Known rows, with every step that occurs
fupa-rifo-dazen-rovup: [-83 55 24 224 -220 -219 177 -21 -119 -62 -20 169 -291 -121 127 112 260 -65 391 330 81 130 306 -16 -141]
rovup-dazen: [43 357 -35 87 -130 43 245 14 -177 160 105 251 -388 -1 338 395 352 27 249 358 250 100 271 -107 -131]
rovup-dazen-bada-mavi: [-24 281 -134 113 4 -97 176 -20 -66 78 145 160 -363 182 101 -180 496 72 264 174 310 17 213 -124 -267]
rifo-fupa-rovup-dazen: [-16 294 -5 90 33 -15 257 -59 -366 282 -74 195 -462 82 324 278 161 -173 176 424 287 209 97 -93 -121]
gomi-verep-remu: [441 302 -11 131 -63 -50 326 239 -5 178 272 259 -161 -34 81 -16 401 127 359 459 166 -57 335 -256 -168]
rifo-dazen-bada-mavi: [-8 161 -31 121 -43 -248 169 -92 -45 46 189 71 -327 139 94 -374 501 54 362 159 223 5 297 -295 -306]
gomi-verep-rovup-dazen-bada-mavi: [102 353 -175 200 -1 -138 325 19 -143 77 153 327 -289 243 -4 -309 483 -28 314 216 281 186 263 -94 -266]
verep-rovup: [-1 341 -44 187 -252 -16 363 33 -203 52 124 519 -214 -81 160 207 273 -55 193 517 -53 65 63 -55 -141]
dazen-gomi: [-127 142 -164 162 -224 -27 196 -81 -164 12 222 315 -328 -177 160 27 486 48 176 160 428 -134 159 -35 -101]
gomi-verep-rovup-dazen-bada: [97 372 -252 71 -136 30 380 -48 -174 19 8 327 -237 -18 60 -101 411 -7 269 196 303 216 270 61 -175]
vobov-remu-malarul: [190 285 -79 259 -237 102 189 5 -38 172 432 706 -141 37 513 154 452 273 298 243 125 35 112 -331 -262]
rifo-dazen-rovup-fupa: [-48 255 -45 76 -134 156 117 -153 -193 141 85 185 -250 -246 216 91 174 60 383 349 369 113 398 -129 108]
rovup-fupa-rifo-dazen-bada: [18 184 10 54 2 -18 114 -8 -70 67 -35 -55 -412 -94 101 -251 385 103 304 161 305 -10 262 -3 -148]
fupa-rovup-dazen-rifo: [-125 328 -11 316 -168 -12 191 -61 -147 -15 -21 331 -336 -80 154 380 328 -196 335 258 243 242 255 261 -246]
rifo-fupa-rovup: [-83 218 32 119 -32 -100 267 -63 -295 297 13 258 -402 -42 293 29 201 -190 185 465 171 25 -61 -170 -143]
fupa-rovup-dazen: [-56 330 -38 196 -126 -3 338 11 -230 146 22 358 -404 58 374 408 218 -155 142 390 216 254 131 38 -204]
rifo-fupa-rovup-dazen-gomi-verep-remu-vobov: [215 149 -24 247 -16 -18 244 -1 -221 199 12 257 -28 229 -112 -201 98 16 84 290 554 135 122 -141 -224]
dazen-rovup-fupa: [-121 314 -123 94 -156 250 131 -75 -139 180 135 319 -221 -323 198 94 221 83 293 399 350 -24 200 -21 123]
mavi-bada: [-195 458 -94 98 -76 -50 288 -25 22 182 176 40 -282 -101 286 -152 458 96 182 524 90 -155 -28 -212 -305]
malarul-remu: [338 400 -20 117 -43 18 262 23 61 180 222 156 -128 -33 275 201 349 228 284 633 58 -124 334 -179 -190]
dazen-bada: [-94 238 -172 10 -216 -9 223 -80 -14 26 107 188 -255 -205 157 -188 493 102 237 168 235 -139 93 -50 -199]
rifo-dazen-rovup: [-89 123 -70 126 -293 -111 205 -172 -151 -27 71 217 -192 -199 210 129 240 -22 408 314 175 155 385 -157 -72]
bada-dazen: [-59 272 147 219 -77 -187 314 36 -38 75 184 329 -401 69 393 154 382 -112 271 368 133 18 163 -246 -290]
verep-remu-malarul: [239 271 124 148 -199 57 142 125 2 107 201 508 -78 -27 173 66 349 235 261 366 89 17 136 -220 -214]
rifo-dazen-gomi-verep: [106 133 -100 187 -156 -194 291 -105 -199 93 267 206 -359 -71 191 -188 544 -33 412 75 542 78 491 -239 -142]
mavi-bada-dazen-rifo-fupa-rovup: [-293 341 91 282 134 -229 220 -147 -123 115 -83 48 -393 27 167 -200 276 -286 286 431 185 82 -48 -41 -379]

Rows
[-95 394 -4 376 203 -96 323 169 -112 92 60 196 -448 114 22 -355 383 -103 157 409 346 48 47 97 -232]	mavi-bada-dazen-gomi-verep-rovup-fupa-rifo
[-132 213 114 285 27 -29 150 138 -59 75 6 261 -424 -55 178 73 233 -85 266 398 216 25 128 84 -76]	bada-dazen-rovup-fupa-rifo
[84 249 -199 180 -109 -42 298 -33 -219 130 222 292 -392 -32 199 3 548 -16 310 97 629 92 407 -66 -98]	rovup-dazen-gomi-verep
[330 172 -35 244 29 -157 324 172 -26 -6 265 264 -245 78 27 -121 433 31 295 250 421 -2 385 -190 -217]	bada-dazen-gomi-verep-remu
[142 379 -14 153 23 -28 176 -104 -334 182 -53 230 -322 -39 -41 40 351 -153 509 323 318 193 366 -21 -76]	gomi-verep-rovup-dazen-rifo-fupa
[8 310 38 69 21 11 21 -142 -264 184 -56 58 -394 -106 76 178 367 -50 457 280 347 22 309 -55 -75]	rovup-dazen-rifo-fupa
[-69 244 187 176 60 -177 75 -118 -150 112 13 118 -409 -51 121 -16 392 -158 479 288 258 -39 227 -168 -196]	bada-dazen-rifo-fupa
[-38 250 62 91 -53 -54 26 -135 -187 181 34 110 -328 -217 53 -18 419 -37 471 311 246 -135 191 -116 -95]	dazen-rifo-fupa
[53 261 -198 264 -223 -77 405 -17 -256 18 219 545 -229 -88 36 -106 436 -87 252 276 315 94 211 -8 -109]	dazen-gomi-verep-rovup
[-125 149 -167 140 7 -15 207 -147 -410 125 -36 207 -458 17 177 132 258 -136 102 187 567 139 131 44 -66]	rifo-fupa-rovup-dazen-gomi
[112 146 -56 338 -132 -258 368 59 -271 -44 92 372 -338 48 -22 -126 405 -147 310 246 244 198 321 21 -184]	fupa-rifo-dazen-gomi-verep-rovup
[60 269 19 334 -22 -150 326 50 127 45 198 168 44 233 -71 -484 313 123 100 344 405 -52 81 -265 -462]	mavi-bada-dazen-gomi-verep-remu-vobov
[421 132 -72 159 -48 -118 271 89 -116 25 240 131 -198 -5 -20 -133 416 117 368 225 423 42 535 -237 -138]	rifo-dazen-gomi-verep-remu
[187 436 -88 186 -132 3 427 60 -269 144 98 459 -298 71 194 260 323 -101 294 417 202 295 322 -54 -132]	gomi-verep-rovup-dazen
[-73 229 -104 107 141 -140 176 -83 -228 193 -4 103 -426 248 85 -288 333 -85 215 228 349 101 69 -130 -251]	rifo-fupa-rovup-dazen-bada-mavi
[3 305 119 191 9 63 133 217 -87 259 96 204 -474 -88 212 90 354 54 221 444 182 -134 64 20 -71]	rovup-fupa-rifo
[94 428 -56 301 -176 -6 269 -22 -184 -18 48 431 -240 -67 -6 235 413 -145 474 286 237 278 429 180 -176]	gomi-verep-rovup-dazen-rifo
[11 189 60 171 133 -150 76 53 -48 121 108 -12 -448 172 25 -426 447 78 333 199 282 -25 257 -144 -229]	rovup-fupa-rifo-dazen-bada-mavi
[445 153 14 212 131 -24 174 234 -115 101 157 48 -323 22 -94 -182 363 134 335 269 485 13 496 -87 -57]	rovup-fupa-rifo-dazen-gomi-verep-remu
[65 401 -60 152 -159 66 344 30 -277 57 26 432 -295 41 200 439 229 -52 181 471 92 243 212 8 -121]	verep-rovup-dazen
[-205 429 65 201 46 -207 345 -1 61 99 155 79 -377 97 373 -122 420 -54 207 493 99 -36 23 -273 -419]	mavi-bada-dazen
[133 255 -38 132 0 -55 271 32 -143 60 -30 119 -335 -34 -12 -374 372 -4 352 199 273 149 316 32 -146]	gomi-verep-rovup-fupa-rifo-dazen-bada
[-152 216 42 220 -64 -105 151 -131 -239 162 -37 241 -348 -139 121 22 269 -234 337 349 201 46 37 30 -178]	dazen-rifo-fupa-rovup
[217 297 150 247 24 -89 282 144 -230 197 60 220 -419 54 128 -38 278 -79 384 428 168 214 371 -94 -96]	gomi-verep-rovup-fupa-rifo-dazen
[-194 172 -2 237 -205 -156 273 -76 -52 -67 100 385 -245 -99 265 141 269 -130 324 334 167 100 198 -105 -174]	bada-dazen-rovup
[-268 435 -62 163 51 116 207 -89 -17 130 84 127 -279 -133 252 -132 221 10 250 463 338 22 115 -99 -84]	mavi-bada-dazen-rovup-fupa
[-51 4 2 243 -120 -237 157 -11 -189 -67 80 101 -453 -22 104 -2 444 -18 254 131 344 -1 299 -18 -185]	fupa-rifo-dazen-gomi
[-118 314 -123 272 26 -248 378 -49 -24 76 263 148 -384 43 223 -413 597 -81 284 202 508 -20 212 -206 -334]	mavi-bada-dazen-gomi-verep
[289 194 -14 194 34 2 180 17 -278 193 52 426 -212 127 69 -146 285 31 249 168 543 269 231 -125 -148]	rifo-fupa-rovup-dazen-gomi-verep-remu-malarul
